Known rows, with every step that occurs:
Z > X > Q > C > D: [ 0.09  0.29 -0.12  0.12  0.11 -0.20 -0.01 -0.03  0.11 -0.11 -0.26  0.05
 -0.06 -0.35 -0.11  0.03 -0.12  0.07 -0.01  0.09 -0.03  0.09]
V > C: [ 0.18 -0.33  0.06  0.14 -0.01  0.16  0.12 -0.02  0.01 -0.07  0.19 -0.08
 -0.10  0.20  0.01 -0.12  0.09 -0.04  0.04  0.14  0.00 -0.05]
Y > G: [-0.01 -0.06 -0.03 -0.14 -0.05  0.01 -0.02 -0.07 -0.05  0.06  0.17  0.06
  0.04  0.07  0.06 -0.06 -0.09  0.45  0.28 -0.17 -0.03 -0.17]
D > X > Q > C > G > Y: [-0.17  0.27  0.00  0.01  0.11 -0.01 -0.15 -0.07  0.08  0.02 -0.18 -0.07
  0.06 -0.27 -0.12 -0.02 -0.10 -0.21 -0.25  0.04  0.02  0.07]
D > C: [ 0.03 -0.28  0.09 -0.23 -0.06  0.04  0.19 -0.07 -0.11 -0.06  0.04  0.02
 -0.07  0.28 -0.02 -0.01  0.08 -0.08  0.09  0.09  0.06  0.05]
Y > G > C > Q: [-0.05  0.15 -0.04  0.09 -0.07  0.12 -0.01  0.07 -0.04  0.04  0.04  0.04
  0.13  0.05  0.23  0.06 -0.03  0.17  0.01 -0.15  0.06 -0.06]
D > X > Z > R: [-0.06 -0.38  0.16 -0.23  0.02 -0.03 -0.14 -0.02  0.07  0.02  0.28  0.00
 -0.11  0.03 -0.40  0.05  0.09  0.04  0.30 -0.25 -0.07  0.07]
C > D > X: [-0.04  0.17 -0.07 -0.16  0.01 -0.10  0.04 -0.08  0.01  0.14 -0.02 -0.08
  0.02 -0.06  0.06  0.06 -0.15  0.21  0.16  0.31 -0.13  0.03]
Q > C: [-0.05 -0.45  0.03  0.10 -0.01 -0.11  0.17  0.02  0.00 -0.04 -0.10  0.02
 -0.04  0.12  0.13 -0.05 -0.10 -0.05  0.02  0.05 -0.03 -0.09]
Q > X: [-0.11 -0.10  0.00  0.03  0.08 -0.21 -0.02 -0.20 -0.03  0.02  0.05  0.01
 -0.03 -0.10 -0.21 -0.20  0.00  0.23  0.09 -0.14 -0.12 -0.06]
Y > G > C > V: [-0.03  0.03 -0.03 -0.06 -0.19  0.10 -0.01 -0.02 -0.13  0.16  0.18  0.03
  0.08  0.09  0.12  0.08 -0.06  0.09 -0.08 -0.22  0.05 -0.13]
Z > X > Q > C: [ 0.08  0.12 -0.05  0.15  0.17 -0.16 -0.02 -0.07  0.13 -0.12 -0.21  0.04
 -0.09 -0.30 -0.26 -0.03 -0.07  0.08  0.03 -0.07  0.00  0.08]
Y > G > C > D > X > Q: [-0.14  0.25 -0.10 -0.10 -0.13 -0.04 -0.05  0.00 -0.07  0.06 -0.01 -0.04
  0.16 -0.22  0.20  0.07 -0.11  0.07 -0.06  0.05 -0.05  0.03]
Q > C > D > X > Z: [-0.07 -0.32 -0.03 -0.16 -0.13 -0.42  0.10  0.13 -0.04  0.00 -0.11  0.01
 -0.04 -0.10  0.21  0.11 -0.17 -0.22 -0.08  0.17 -0.14  0.06]
C > D > X > Z: [ 0.01 -0.03 -0.04 -0.32 -0.06 -0.16 -0.02  0.07 -0.03  0.10  0.06 -0.04
  0.01 -0.03  0.00  0.12 -0.07  0.07  0.13  0.20 -0.18  0.06]
Y > G > C > Q > X: [-0.13  0.20 -0.06  0.11 -0.07 -0.12 -0.06  0.01 -0.07  0.02  0.03  0.05
  0.12 -0.12  0.18  0.01 -0.02  0.15 -0.07 -0.25  0.02 -0.03]
D > X > Q > C > G: [-0.12  0.14 -0.01 -0.06  0.06 -0.09 -0.09  0.01  0.08  0.05 -0.14 -0.02
  0.01 -0.26 -0.15  0.02 -0.03 -0.15 -0.07 -0.07  0.02  0.08]
Z > R: [ 0.00 -0.21  0.14  0.12  0.09  0.42 -0.03 -0.11  0.09 -0.07  0.23  0.05
 -0.08  0.24 -0.15 -0.05  0.07  0.28  0.45 -0.07  0.07 -0.14]
Y > G > C: [-0.13 -0.16  0.00 -0.03 -0.12  0.13  0.04 -0.03 -0.09  0.06  0.12  0.00
  0.12  0.04  0.19  0.00 -0.10  0.19  0.07 -0.16 -0.02 -0.09]
Z > X: [ 0.07  0.02 -0.01  0.03  0.17 -0.01  0.04 -0.20  0.11  0.03  0.00  0.03
 -0.10 -0.10 -0.28 -0.03 -0.14  0.42  0.30 -0.14 -0.06  0.01]
G > C: [-0.11 -0.33  0.08  0.12  0.01  0.40  0.15 -0.02 -0.02  0.05  0.01 -0.12
  0.10  0.20  0.05 -0.01 -0.03 -0.05  0.00  0.08 -0.03 -0.02]
V > S: [ 0.13 -0.31  0.12 -0.33 -0.01  0.14  0.05 -0.20  0.09  0.09  0.04 -0.17
 -0.06  0.30  0.05 -0.22  0.05  0.24  0.39  0.13  0.00 -0.10]
Y > G > C > D > X: [-0.17  0.08 -0.08 -0.14 -0.17 -0.09  0.03 -0.04 -0.09  0.12  0.05 -0.03
  0.14 -0.15  0.29  0.09 -0.20  0.14  0.02  0.01 -0.08  0.01]

Rows:
[-0.05 -0.36  0.04 -0.17  0.00 -0.28 -0.11 -0.02 -0.08 -0.03  0.16  0.05
 -0.06 -0.07 -0.28 -0.13  0.10  0.05  0.04 -0.28 -0.17 -0.02] => Q > X > Z
[-0.11  0.04 -0.08 -0.08 -0.18  0.08  0.06  0.02 -0.12  0.07  0.05  0.00
  0.15 -0.02  0.39  0.07 -0.18  0.17  0.03  0.05 -0.06 -0.07] => Y > G > C > D
[ 0.07  0.15  0.03  0.13  0.10 -0.12 -0.21  0.11  0.05 -0.11  0.11  0.13
 -0.06  0.00 -0.19  0.00  0.24  0.07  0.08 -0.26  0.04  0.00] => C > Q > X > Z > R
[ 0.20 -0.08 -0.04  0.08 -0.08  0.10  0.13  0.04 -0.03 -0.06  0.11 -0.07
 -0.05  0.12  0.27 -0.03  0.00 -0.06 -0.01  0.40 -0.05 -0.03] => V > C > D
[ 0.05  0.01  0.09 -0.10 -0.05 -0.22 -0.04  0.07 -0.08 -0.19  0.08  0.17
 -0.12  0.09 -0.09  0.05  0.29 -0.24 -0.03 -0.18  0.14  0.14] => D > C > Q > X > Z > R
[ 0.09  0.16 -0.02  0.07  0.10 -0.21 -0.17  0.13  0.02 -0.05  0.03  0.09
 -0.02  0.00 -0.17 -0.02  0.20  0.07 -0.02 -0.20 -0.02  0.00] => C > Q > X > Z
[ 0.04 -0.09 -0.01  0.16  0.08  0.05 -0.01  0.09  0.05 -0.14 -0.19 -0.01
  0.00 -0.01 -0.08 -0.09  0.08 -0.14 -0.08  0.14  0.04 -0.05] => X > Q > C
[-0.03 -0.02  0.05 -0.33 -0.11  0.25  0.12  0.03 -0.13  0.04  0.04  0.11
  0.01  0.18  0.19  0.08  0.01 -0.14  0.05 -0.08  0.12  0.03] => D > C > G
[ 0.15  0.28 -0.08  0.13  0.10 -0.17 -0.06 -0.06  0.10 -0.04 -0.16  0.07
 -0.12 -0.26 -0.34  0.04 -0.04  0.01 -0.10 -0.13  0.07  0.04] => Z > X > Q > C > V
[ 0.12 -0.02 -0.03  0.01 -0.08 -0.11  0.10 -0.04  0.00  0.00  0.11 -0.11
 -0.07 -0.03  0.14 -0.01 -0.03 -0.09 -0.04  0.35 -0.08  0.07] => V > C > D > X
[-0.11 -0.15 -0.06 -0.03 -0.08 -0.37  0.15  0.01 -0.01  0.04 -0.18 -0.02
 -0.02 -0.12  0.25  0.06 -0.22 -0.10 -0.05  0.25 -0.11  0.03] => Q > C > D > X
[ 0.28  0.06  0.01  0.30  0.05  0.14  0.05  0.11  0.07 -0.10  0.09 -0.04
 -0.08  0.22  0.07 -0.04  0.18 -0.07 -0.04  0.16  0.10 -0.01] => V > C > Q
[-0.09 -0.05  0.08  0.24  0.02  0.14 -0.08  0.13  0.00 -0.09  0.06  0.02
  0.05  0.01 -0.02  0.05  0.18 -0.22 -0.12 -0.19  0.05  0.08] => G > C > Q > X > Z > R
[-0.02  0.42 -0.07  0.16  0.18  0.07 -0.12 -0.09  0.12 -0.09 -0.24  0.05
  0.01 -0.38 -0.11 -0.01 -0.18 -0.02 -0.18 -0.06  0.04  0.06] => Z > X > Q > C > G > Y
[ 0.03  0.18  0.02 -0.04  0.00 -0.27  0.06 -0.03 -0.08 -0.10 -0.07  0.10
 -0.07  0.07 -0.02 -0.01  0.18 -0.13 -0.10 -0.03  0.11  0.12] => D > C > Q > X
[-0.12  0.32  0.01 -0.04  0.10  0.63 -0.12 -0.07 -0.01  0.12  0.02  0.00
  0.16  0.09  0.20 -0.03 -0.19  0.10 -0.08  0.04  0.04 -0.16] => C > G > Y
[ 0.12  0.10  0.04 -0.06  0.01  0.01  0.13  0.06 -0.05 -0.08 -0.04  0.07
 -0.05  0.29  0.05  0.07  0.18 -0.10  0.00  0.10  0.16  0.08] => D > C > Q
[ 0.00 -0.09  0.04  0.09 -0.09  0.36  0.08  0.00 -0.07  0.17  0.09 -0.08
  0.05  0.27 -0.04  0.09  0.03 -0.17 -0.20 -0.01  0.07 -0.08] => G > C > V
[-0.01  0.06  0.03  0.28  0.07  0.37  0.07  0.11  0.03  0.02 -0.08 -0.07
  0.11  0.21  0.11  0.06  0.07 -0.08 -0.08  0.09  0.07  0.02] => G > C > Q
[ 0.11 -0.28  0.05 -0.15 -0.17 -0.20  0.10 -0.05  0.00  0.11 -0.05 -0.03
 -0.12  0.22  0.13 -0.02 -0.02 -0.19 -0.08  0.01  0.09 -0.14] => Q > C > V > S
[ 0.18  0.13 -0.02  0.32  0.05 -0.14 -0.01  0.02  0.04 -0.11  0.08 -0.01
 -0.10 -0.01  0.00 -0.12  0.19 -0.09 -0.14  0.02  0.05  0.03] => V > C > Q > X
[ 0.01  0.38 -0.10 -0.11  0.06 -0.05 -0.06 -0.03  0.04  0.06 -0.11 -0.09
  0.05 -0.15 -0.04  0.04 -0.04  0.11  0.06  0.36 -0.08  0.05] => C > D > X > Q
[-0.02 -0.38  0.09 -0.31  0.02 -0.14 -0.07  0.01  0.03  0.09  0.19 -0.05
 -0.07  0.03 -0.37  0.03  0.04  0.05  0.17 -0.17 -0.14  0.08] => D > X > Z
[-0.01  0.13 -0.04  0.07  0.04  0.22 -0.06  0.17  0.04 -0.06 -0.20  0.06
  0.07 -0.09  0.08 -0.01  0.03 -0.20 -0.10  0.00  0.09 -0.06] => X > Q > C > G
[-0.07 -0.04  0.03  0.18  0.01  0.04 -0.04  0.15 -0.03 -0.03 -0.02 -0.02
  0.08  0.02  0.00  0.03  0.13 -0.22 -0.22 -0.12 -0.01  0.09] => G > C > Q > X > Z
[-0.06  0.26 -0.03  0.14  0.08  0.30 -0.12  0.09  0.03 -0.10 -0.23  0.01
  0.11 -0.10  0.11 -0.06 -0.04 -0.26 -0.30  0.13  0.09 -0.07] => X > Q > C > G > Y
[-0.02  0.13 -0.01 -0.01  0.03 -0.26 -0.08 -0.04  0.07  0.07 -0.09 -0.06
 -0.06 -0.15 -0.35  0.03  0.05 -0.18 -0.17 -0.02  0.04  0.05] => D > X > Q > C > V
